Known rows, with every step that occurs:
poti-folif-seva-nirot: [ 4.18 -2.52  2.71 -2.25 -0.80 -0.58 -1.56  1.65  2.48 -3.37  2.06 -2.98
  2.44 -0.16  3.26 -4.44  4.83  0.85  2.02 -0.12  2.71]
folif-balo: [ 3.62  0.72  2.18 -0.02  0.95 -0.62  0.60 -0.11  1.20  1.95 -3.13  2.70
  1.19 -1.65 -3.48  1.14 -1.33 -3.72 -1.29  0.94  0.17]
nirot-seva-poti-fibot-balo: [-4.19 -1.09 -0.57  1.20 -1.14 -0.08  1.08 -1.31  1.50  1.84  1.52 -1.05
  3.34  0.21  0.72 -1.23  1.64 -1.55  2.09 -0.30 -1.86]
nirot-seva-poti-fibot-balo-fova: [-2.94 -0.74 -1.66  1.04 -0.96 -0.24  0.14 -2.87  1.61  2.59  2.85 -0.92
  3.25  0.66  1.72 -1.96  2.54 -2.14  3.24  0.07 -1.74]
poti-balo-folif: [ 0.72  1.02 -3.29 -0.78  0.14  2.06 -0.52  1.70 -1.40  3.95 -0.81  1.48
 -5.96 -1.06 -1.75  3.67 -2.16 -1.51  1.39 -2.26 -0.06]
seva-poti: [-3.79  0.15  2.84  1.37 -0.10  1.15 -1.57 -3.45 -0.91  1.93  2.95 -1.14
 -2.01 -0.84  0.29  0.61 -3.67 -2.51 -1.15  0.94  0.07]
poti-folif: [ 2.63 -0.27  1.33 -1.68  0.18 -2.40  0.29  0.45  0.63 -1.08  1.07 -0.74
 -0.49 -0.13  0.58 -1.95  1.36  1.70 -0.09 -0.26  1.06]
balo-fova: [ 4.16  1.73 -0.72  0.25  1.54 -0.42 -2.78 -2.18  0.12  3.34  3.46  2.07
 -1.70 -0.45 -0.78 -0.20 -0.22 -2.25  2.08 -0.36  0.46]
balo-poti-fibot-nirot: [-2.76  2.17 -2.13  3.36  1.62  0.17  1.64  0.92 -2.71 -2.89 -1.25  0.86
 -1.75  0.98 -0.32  1.47 -3.65  5.66 -2.70  0.62 -0.85]
nirot-seva-poti: [-2.99 -0.81  1.91  1.45 -0.68 -0.57 -1.34 -2.62  1.56  1.50  3.57 -1.95
  0.22 -0.10 -0.60 -0.86  0.06 -1.16  1.55 -0.19 -1.36]
balo-poti-folif-seva: [ 2.73 -0.23  0.30 -0.09  1.88  0.03  0.72  1.03 -0.72 -5.08  1.06  0.70
 -1.24  0.38  3.46 -0.41 -0.28  5.51 -0.46  1.27  1.26]
fibot-nirot: [-0.16 -0.05  0.94 -1.97 -0.33 -0.87 -2.29  1.43  0.05 -1.05 -0.90  0.81
 -1.55  0.76 -4.50  1.02 -0.84  2.51 -3.50 -2.69 -0.32]
nirot-seva: [ 1.52 -0.13  0.63  0.57  0.19 -1.70 -1.08  0.67  2.36  1.41  2.37  0.42
  0.71 -0.70 -2.96 -0.46  1.55  0.34  2.22 -1.71 -0.99]
fibot-balo-poti: [-1.53 -1.86 -2.82 -0.39  1.06  3.50  1.23  0.41  0.10  1.32 -3.05  5.01
  1.00 -1.51 -1.40  4.08 -4.06  0.77 -1.70 -2.66 -1.36]
folif-balo-poti-fibot-nirot-seva: [-0.17  0.83 -0.76  2.34  1.09 -1.43  2.90 -0.17  0.05 -2.00 -4.40  1.22
  1.78  0.66 -1.85  0.74 -1.03  1.85 -1.77  1.89 -1.56]
balo-folif-poti: [ 0.17  0.40  2.30 -3.00 -1.63 -0.62 -1.16 -1.17 -3.43 -1.01 -2.41 -4.22
 -2.74 -0.01 -0.28  1.15 -1.70 -1.86 -1.80  1.07  2.03]
folif-poti: [-1.25  0.65  1.57 -2.56 -1.23  0.90 -2.66 -2.02 -0.04  0.52 -0.56 -1.59
  2.30 -0.46 -1.33  3.09 -1.98 -4.81 -2.69  0.83  1.57]
balo-poti-folif-seva-nirot: [ 1.00 -1.53  0.52  1.24  1.17  0.98 -0.03 -0.04  0.08 -4.82  1.12 -1.73
 -0.16 -0.02  3.76 -1.41 -0.58  4.41  0.47  1.03  1.39]
poti-folif-balo: [ 4.03 -0.41  2.13 -1.86  0.16 -2.97  1.54 -0.42  1.40 -0.74 -2.20 -0.19
  1.57 -0.33 -0.08 -1.79  1.86 -0.66 -0.77  1.53  0.85]
poti-fibot: [ 1.17  2.92 -0.52  2.43  0.96 -0.96  1.54  1.95 -1.27  1.02  0.85  1.30
  0.86 -0.64 -0.21 -0.58 -0.02  0.08  0.65  0.54  0.42]

Rows:
[-0.16  0.37 -0.42  1.48  1.85 -0.48  1.49 -0.96 -1.26 -3.02  0.21  0.06
 -2.72  0.08  1.61  0.60 -3.16  4.96 -0.94  1.05 -0.08] | balo-poti-folif
[ 2.09 -0.50  3.80 -1.26  0.21  1.76 -2.57  0.76  0.24 -1.27  3.83  0.55
  0.00 -0.29  2.67 -0.90  1.12 -1.19  0.18  0.77  1.88] | folif-seva-poti
[-2.41  1.03 -2.70 -2.89 -1.48  3.44 -2.94 -1.28  1.03  3.67 -0.85  0.41
  1.46 -0.52 -1.39  6.05 -2.44 -6.80 -1.62 -0.31  0.95] | folif-poti-balo
[-0.62  2.04 -0.69  0.59 -0.15 -1.72  0.67  2.77 -1.16 -1.11 -0.72  0.38
  0.55  1.07 -1.78 -0.65  0.79  2.30 -1.92 -0.59 -0.08] | poti-fibot-nirot
[-0.37 -4.40 -2.00 -1.78 -0.06  3.22  0.74  0.84  1.91 -1.78 -2.62  1.49
  3.56 -0.93  2.43  0.31  0.26  1.67 -0.23 -1.99  0.20] | fibot-balo-poti-folif-seva-nirot
[-4.59  0.24 -0.78  0.43 -0.86  2.86 -0.95 -2.64 -2.07  3.69  1.44 -1.38
 -5.77 -0.56  0.95  2.69 -3.86 -3.15  0.17 -0.12 -0.32] | seva-poti-balo-folif
[-1.09  1.22 -1.05  0.68 -0.57 -2.85  0.69  2.66  0.40 -1.43 -0.19 -0.49
  1.76  1.55 -2.07 -1.87  3.05  3.18 -0.31 -0.89 -1.03] | poti-fibot-nirot-seva
[ 5.71  0.09  0.75 -1.91  0.48 -3.21  0.66 -2.38  1.41  0.11 -0.87  0.02
  1.39  0.31  1.15 -2.81  2.88 -1.69  0.78  1.88  0.97] | poti-folif-balo-fova
[-3.77 -1.30 -0.06  0.60 -1.62 -0.80  1.68 -1.16 -0.21  0.92  0.56 -2.69
  1.23  0.36  1.32 -2.10  1.76 -0.48  2.14 -0.07 -1.53] | nirot-seva-poti-fibot-balo-folif
[-0.56 -1.26  0.37 -1.77 -0.99 -2.26 -2.18  1.63  1.92 -1.21 -0.22 -0.37
  0.06  1.33 -4.87 -0.19  2.07  3.28 -1.49 -3.03 -1.53] | fibot-nirot-seva
[-3.02  1.51 -2.40  3.56  1.22 -0.85  1.71  0.90 -1.71 -3.08 -0.80  0.28
 -0.89  1.34 -0.49  0.61 -1.85  6.24 -1.19  0.29 -1.63] | balo-poti-fibot-nirot-seva
[ 2.91 -0.08 -1.43 -1.99 -0.33  0.34  2.77  4.57 -1.58 -0.35 -2.91  1.97
  1.95 -0.38  1.91 -1.45  3.03  0.53  1.00 -0.96  1.02] | poti-fibot-balo-folif-seva
[ 1.91 -0.84 -2.07 -1.14 -0.65  3.44 -1.97  2.87  0.20  2.25  0.01 -0.10
 -3.60 -1.17  0.36  1.50  0.63 -2.10  2.98 -2.26  1.32] | poti-balo-folif-seva-nirot
[-4.07 -0.55 -1.35  1.26 -0.84  1.52 -1.46 -2.04  2.33  3.89  3.42 -0.38
 -0.67 -0.18 -0.68  1.60 -0.18 -2.79  2.60 -1.05 -1.90] | nirot-seva-poti-balo
[-3.50  0.43  0.85  2.68 -0.65 -1.40  0.34 -1.76  0.73  1.02  3.51 -2.25
  1.58  0.32  0.92 -2.15  1.18 -0.71  2.51  0.89 -1.23] | nirot-seva-poti-fibot
[ 3.80  0.44 -2.57 -2.32  0.15  2.61 -1.24  3.93 -0.74  1.97 -0.10  2.32
 -4.76 -0.88  0.13  2.47  0.76 -0.84  2.01 -1.94  1.10] | poti-balo-folif-seva
[ 1.67  0.94  0.82  2.24  2.21  0.47  1.69 -1.69 -0.36 -0.07 -3.89  2.86
 -0.44 -1.30 -2.24  2.82 -4.47 -0.78 -2.19  2.01 -0.52] | folif-balo-poti
[ 1.06  2.20 -0.56  3.66  2.20 -0.18  3.39 -0.60 -1.10 -0.29 -3.85  2.65
  0.83 -0.75 -0.81  1.38 -3.38 -0.22 -1.32  3.21 -0.49] | folif-balo-poti-fibot
[ 2.05  0.07 -0.56 -1.70  0.36  3.69 -3.67 -0.37  1.13  2.06  4.75  2.13
 -1.01  0.01  3.53  0.89  1.68 -3.77  2.43  0.20  1.28] | folif-seva-poti-balo-fova
[-2.69 -2.53  1.95 -2.25 -2.13 -2.97 -0.82 -1.83  1.96 -2.48 -1.10 -3.28
  1.47  2.44 -1.88 -2.10  2.74  1.77 -2.38 -0.51 -1.48] | fibot-nirot-seva-poti-folif-balo
[ 0.21  1.46 -0.61  2.42  1.35 -0.62  2.83 -0.29 -1.13 -1.98 -5.02  2.06
  0.67  0.31 -1.58  1.38 -2.57  1.20 -3.22  2.33 -0.94] | folif-balo-poti-fibot-nirot
[ 1.71  1.12 -3.78  0.10  0.43  0.38  1.43  0.76 -0.05  3.35 -0.41  3.61
  3.37 -0.32  0.74 -0.45  1.76 -2.28  1.76 -0.92 -0.28] | poti-fibot-balo-fova
[-5.65  0.90  1.35  1.69 -1.03  0.03 -0.19 -1.87 -1.94 -0.35  1.42 -2.27
 -0.69  1.27  0.96 -0.98 -1.59  0.25 -2.36  1.05 -0.23] | seva-poti-fibot-nirot
[ 0.10  0.59 -2.68  0.14  0.07  0.78  2.54  2.88  0.01  2.23 -2.03  3.36
  3.61 -1.07 -0.31  0.47  0.58 -1.26  0.31 -1.42 -0.42] | poti-fibot-balo
[-1.64 -1.76  2.38 -0.19 -1.22 -2.42  0.56 -3.26  2.34 -0.22  1.33 -3.25
  1.85  0.65  0.98 -2.76  2.39 -1.22  1.36  1.54 -1.03] | nirot-seva-poti-folif-balo
[ 1.19 -0.23  3.13 -2.33 -1.17 -0.93 -0.23  1.93 -3.67 -4.14 -0.09 -3.45
 -3.74  1.60  3.14 -3.15  2.39  2.89 -0.78  0.92  1.93] | balo-folif-seva-poti-fibot-nirot
[ 3.86 -1.68  3.58 -1.47 -0.73  0.39 -1.69  2.19 -1.40 -2.45  0.19 -3.66
 -2.96 -0.75  1.29 -2.95  1.85  0.70  1.93 -0.61  2.72] | balo-folif-seva-nirot
